Known rows, with every way that one mark hangs from another
susul(togat(migid raruv tekug(saful venerab))): [ 0.99 -1.34 -0.45 -3.87 -3.68 -7.20 -1.12  2.86  1.61  1.68 -2.07 -1.18
  0.36  3.10  0.59 -6.53  5.29 -2.98  0.00  0.20 -0.79]
dokev(venerab(susul)): [-0.24  1.10  0.42 -1.54 -0.37 -0.56 -2.09  1.15 -0.99 -0.92  0.17  2.41
  0.09 -2.49 -0.04 -2.02 -0.41  1.15 -0.90 -2.28 -0.87]
susul(togat): [-1.36  2.27 -0.24 -0.76  0.34 -0.73  0.36 -1.23 -0.51 -0.69  0.59 -1.26
 -0.93  1.33  0.18 -0.79 -0.37 -1.15  2.08 -0.44  0.30]
susul(togat(raruv)): [ 0.12  1.29  1.18 -1.15 -0.51 -2.83  0.62  0.06 -0.98 -0.81 -0.56 -0.82
 -1.72  2.78  0.46 -2.06  1.64 -1.65  0.66 -1.51 -0.81]
togat(raruv tekug(saful venerab)): [ 2.25 -2.62  0.93 -1.14 -2.13 -3.73 -2.09  3.03  2.80  1.35 -2.41  1.83
  0.69  1.70 -0.59 -5.02  4.88 -0.07 -0.84  1.43 -0.60]
raruv(togat venerab(susul)): [ 0.91  3.21  1.41 -1.64 -1.73 -2.49  0.23 -0.08  0.07  1.84  0.91  0.36
  0.39 -1.40 -2.17 -1.07 -2.78  1.95  1.16 -3.61 -2.62]
dokev(venerab(raruv(togat))): [ 0.55  2.31 -1.51  0.40 -1.65 -2.68 -1.84  1.88 -0.01  1.34  1.21  2.25
 -3.44 -0.11 -1.04 -0.80 -1.12 -0.72  0.74 -0.11 -1.95]
saful(tekug(venerab)): [-0.06 -0.47 -1.96 -0.24 -0.88 -0.45  0.13  1.42 -0.32  1.40 -1.23  0.40
  0.89 -0.79 -2.71 -0.98  2.73 -0.80  1.83  1.35 -0.44]
saful(tekug): [-0.32 -1.02 -0.31  0.42  0.06  0.98  0.52  0.17  0.11  0.09 -2.11 -1.64
  1.63  0.71 -1.67 -0.88  1.93 -0.29  1.36  0.26 -0.83]
dokev(venerab(susul(togat))): [-1.56  3.36  0.11 -2.37 -0.03 -1.34 -1.70 -0.11 -1.47 -1.66  0.78  1.17
 -0.84 -1.20  0.08 -2.72 -0.81 -0.10  1.31 -2.70 -0.51]
dokev(venerab(raruv)): [ 0.32  1.17 -1.37 -0.48 -0.19 -1.38 -1.89  1.78 -0.72 -0.51  0.93  3.14
 -1.79 -1.50  0.08 -1.17 -0.03 -0.93  0.59  0.60  0.10]
raruv(togat(migid tekug(saful)) venerab(susul)): [ 1.49  0.03  1.30 -3.81 -4.21 -5.36 -1.12  1.59  3.20  3.20 -1.53 -1.99
  3.19  0.57 -1.16 -5.47  0.10  1.11 -0.06 -3.03 -2.98]
tekug(saful togat(migid)): [ 0.69 -1.37 -0.94 -3.14 -2.28 -4.36 -0.11  0.32  1.52  1.92  1.36 -3.19
 -0.47  0.64  0.63 -2.37  2.11 -0.84  1.31  3.01 -0.99]
susul(togat(raruv(venerab))): [ 1.59  2.15  0.76 -2.84 -0.76 -4.07  1.39 -0.10 -0.86  0.88  0.21  0.12
 -1.18  1.24 -1.66 -2.16  1.35 -1.46  1.63 -1.88 -1.07]
tekug(venerab(raruv)): [ 0.21  1.68 -1.50 -0.24 -0.80 -1.97 -0.83  2.03 -1.07 -0.20  1.22  2.81
 -1.39 -1.60  0.02 -0.59 -0.07 -1.01  2.15  1.26  0.72]
susul(togat(migid tekug(venerab(raruv)))): [-0.57  2.31 -2.09 -2.41 -3.10 -6.56 -1.42  2.31 -0.16  0.98 -1.01  0.32
 -0.70  1.12  1.74 -3.95  1.63 -2.57  2.10 -1.58  1.10]
togat(migid tekug(saful venerab(raruv susul))): [ 0.01 -0.34  0.35 -3.21 -3.09 -4.76 -2.85  3.52  1.37 -0.75 -1.55  0.62
  2.92 -0.95  1.93 -6.38  1.56 -0.17  1.02 -0.81 -0.01]
susul(togat(migid raruv)): [ 0.19  0.50  0.02 -3.03 -2.34 -5.82  1.22  1.23 -1.62  0.01 -0.56 -2.62
 -1.21  2.99  1.46 -2.87  2.46 -3.22 -0.53 -2.42 -1.31]
susul(togat(raruv tekug(venerab))): [ 1.12  1.13  0.47 -1.28 -2.05 -5.31 -1.47  1.75  0.37  1.26 -2.41  1.61
 -1.66  2.52  0.04 -3.89  3.75 -0.82  0.31 -1.97 -0.16]
togat(migid raruv(venerab(susul)) tekug(saful)): [ 2.77 -2.19  2.76 -4.99 -3.41 -6.21 -0.85  2.67  2.10  1.00 -2.94 -0.81
  3.93  0.71  0.13 -7.38  3.37  0.55 -1.54 -3.49 -2.09]

Rows
[-0.37  2.41  0.67 -0.84 -2.06 -2.32 -1.86  2.18  0.81 -0.70  1.76  1.10
 -0.27 -1.13 -0.57 -3.23 -1.79  0.41  3.23  0.97 -2.15]
tekug(saful venerab(raruv(togat) susul))
[-1.53  3.80  2.59 -0.83 -0.41 -2.10 -2.25 -0.32  0.10 -2.84 -2.27  0.10
  0.80  1.19  2.71 -4.22 -1.13  1.16  2.96 -4.59  0.55]
venerab(raruv susul(togat(tekug)))
[ 2.71 -0.88  0.24 -2.22 -1.94 -5.15 -0.99  1.94  1.24  1.96  1.30  0.93
 -2.69  0.39 -0.99 -2.85  3.93  0.11  1.55  3.79 -1.26]
tekug(saful togat(raruv) venerab)
[-0.44  2.52  3.11 -1.83 -0.63 -2.69 -0.07  0.06 -1.72 -2.65 -0.79 -0.76
 -0.45  1.57  1.36 -3.29  0.45  0.09  0.74 -4.19 -1.46]
venerab(susul(togat(raruv)))
[ 0.94 -0.63  0.82 -1.85 -1.79 -4.38 -1.85  1.76  2.20  0.79 -1.86  0.58
 -0.23  2.99 -0.50 -5.63  4.47 -1.37  1.13  0.93 -0.46]
susul(togat(raruv tekug(saful venerab)))
[ 0.05  2.15 -1.07 -3.23 -3.21 -6.14 -0.56  2.46 -2.03  0.53 -0.30 -0.76
 -0.14 -1.81  0.42 -3.13  1.90  0.19  3.98 -1.06 -1.21]
saful(tekug(togat(migid) venerab(raruv susul)))
[ 0.51  0.90  1.27 -4.11 -3.38 -7.22 -2.46  2.72 -0.72  0.12 -3.09  0.11
 -0.13  1.78  1.90 -6.65  3.37 -0.77 -2.33 -6.13 -1.77]
dokev(venerab(susul(togat(migid raruv tekug))))
[-0.63  0.32 -0.75 -1.60 -1.01 -2.22 -1.99  0.40  2.74  0.91 -0.90  0.10
  0.62  1.39 -0.67 -4.44  2.36 -1.06  2.53  2.09  0.75]
susul(togat(tekug(saful venerab)))
[ 3.05 -0.26  1.92 -6.01 -3.34 -7.61  0.41  1.60  0.32  1.55  0.86 -1.61
  0.60 -0.65 -0.14 -5.12  2.44  0.65  0.82 -0.94 -2.78]
tekug(saful togat(migid raruv(venerab(susul))))
[-0.42  1.74 -0.58 -2.85 -3.88 -5.27 -1.23  3.31  0.06  0.24  1.70 -0.70
  0.52 -0.89  0.37 -4.14 -1.02 -1.28  2.14  0.28 -2.50]
tekug(saful venerab(raruv(togat(migid)) susul))
[ 0.43 -3.25 -0.24 -2.19 -2.27 -3.06 -1.31  1.51  3.12  1.27 -2.38 -2.36
  2.78  1.88  1.11 -4.47  2.81 -0.88 -1.12  0.51 -0.24]
togat(migid tekug(saful))
[-0.27  2.30  0.46 -1.16 -0.33 -1.14 -2.48  1.71 -1.52 -2.39  0.59  3.23
 -0.44 -2.70  0.97 -2.44 -1.22  0.66  0.75 -2.10 -0.47]
dokev(venerab(raruv susul))
[ 2.19  0.38  1.79 -4.69 -2.94 -6.16  1.11  2.35 -1.76  0.64 -0.66 -0.17
  1.70 -0.87  0.17 -3.72  1.29 -0.24 -1.59 -4.86 -2.27]
togat(migid raruv(venerab(susul)))
[ 1.08 -0.64 -0.57  0.15 -2.75 -2.87 -2.40  1.81  3.90  3.54 -1.01  0.58
 -0.17  1.40 -1.98 -3.28  1.61  0.45  0.62  1.95 -1.46]
raruv(togat(tekug(saful venerab)))
[ 2.25  1.39  0.24 -0.54 -2.46 -3.56 -0.68  0.32  2.73  4.54 -1.61  0.58
 -0.18  1.07 -2.70 -1.51 -0.20  1.53  0.10 -2.49 -1.68]
raruv(togat(tekug) venerab)
[ 0.35  3.22 -0.58 -3.57 -3.19 -7.01 -1.10  2.40 -2.15  0.39  1.74  0.86
 -1.64 -2.56  2.12 -2.36  0.01  0.36  2.58 -1.37 -0.48]
tekug(togat(migid) venerab(raruv susul))
[ 0.36 -0.32  0.21 -2.69 -4.74 -5.53 -2.39  2.94  2.48  2.65 -1.47 -1.05
  1.80  0.54 -0.10 -5.41  1.20  0.44 -0.35 -1.45 -2.42]
raruv(togat(migid tekug(saful venerab(susul))))
[-2.04  2.61 -0.82 -4.53 -2.18 -4.55 -0.90  1.89 -1.04 -2.39  1.78 -0.98
  1.10 -1.05  1.51 -5.22 -0.17 -2.81  3.99  0.48 -0.41]
tekug(saful venerab(raruv susul(togat(migid))))
[ 2.84  0.73  0.03 -1.46 -2.19 -5.94 -0.55  1.85 -0.68  2.50  0.83  2.04
 -4.07 -0.11 -0.43 -0.96  3.27  0.55  0.73  0.86 -0.99]
tekug(togat(raruv) venerab)
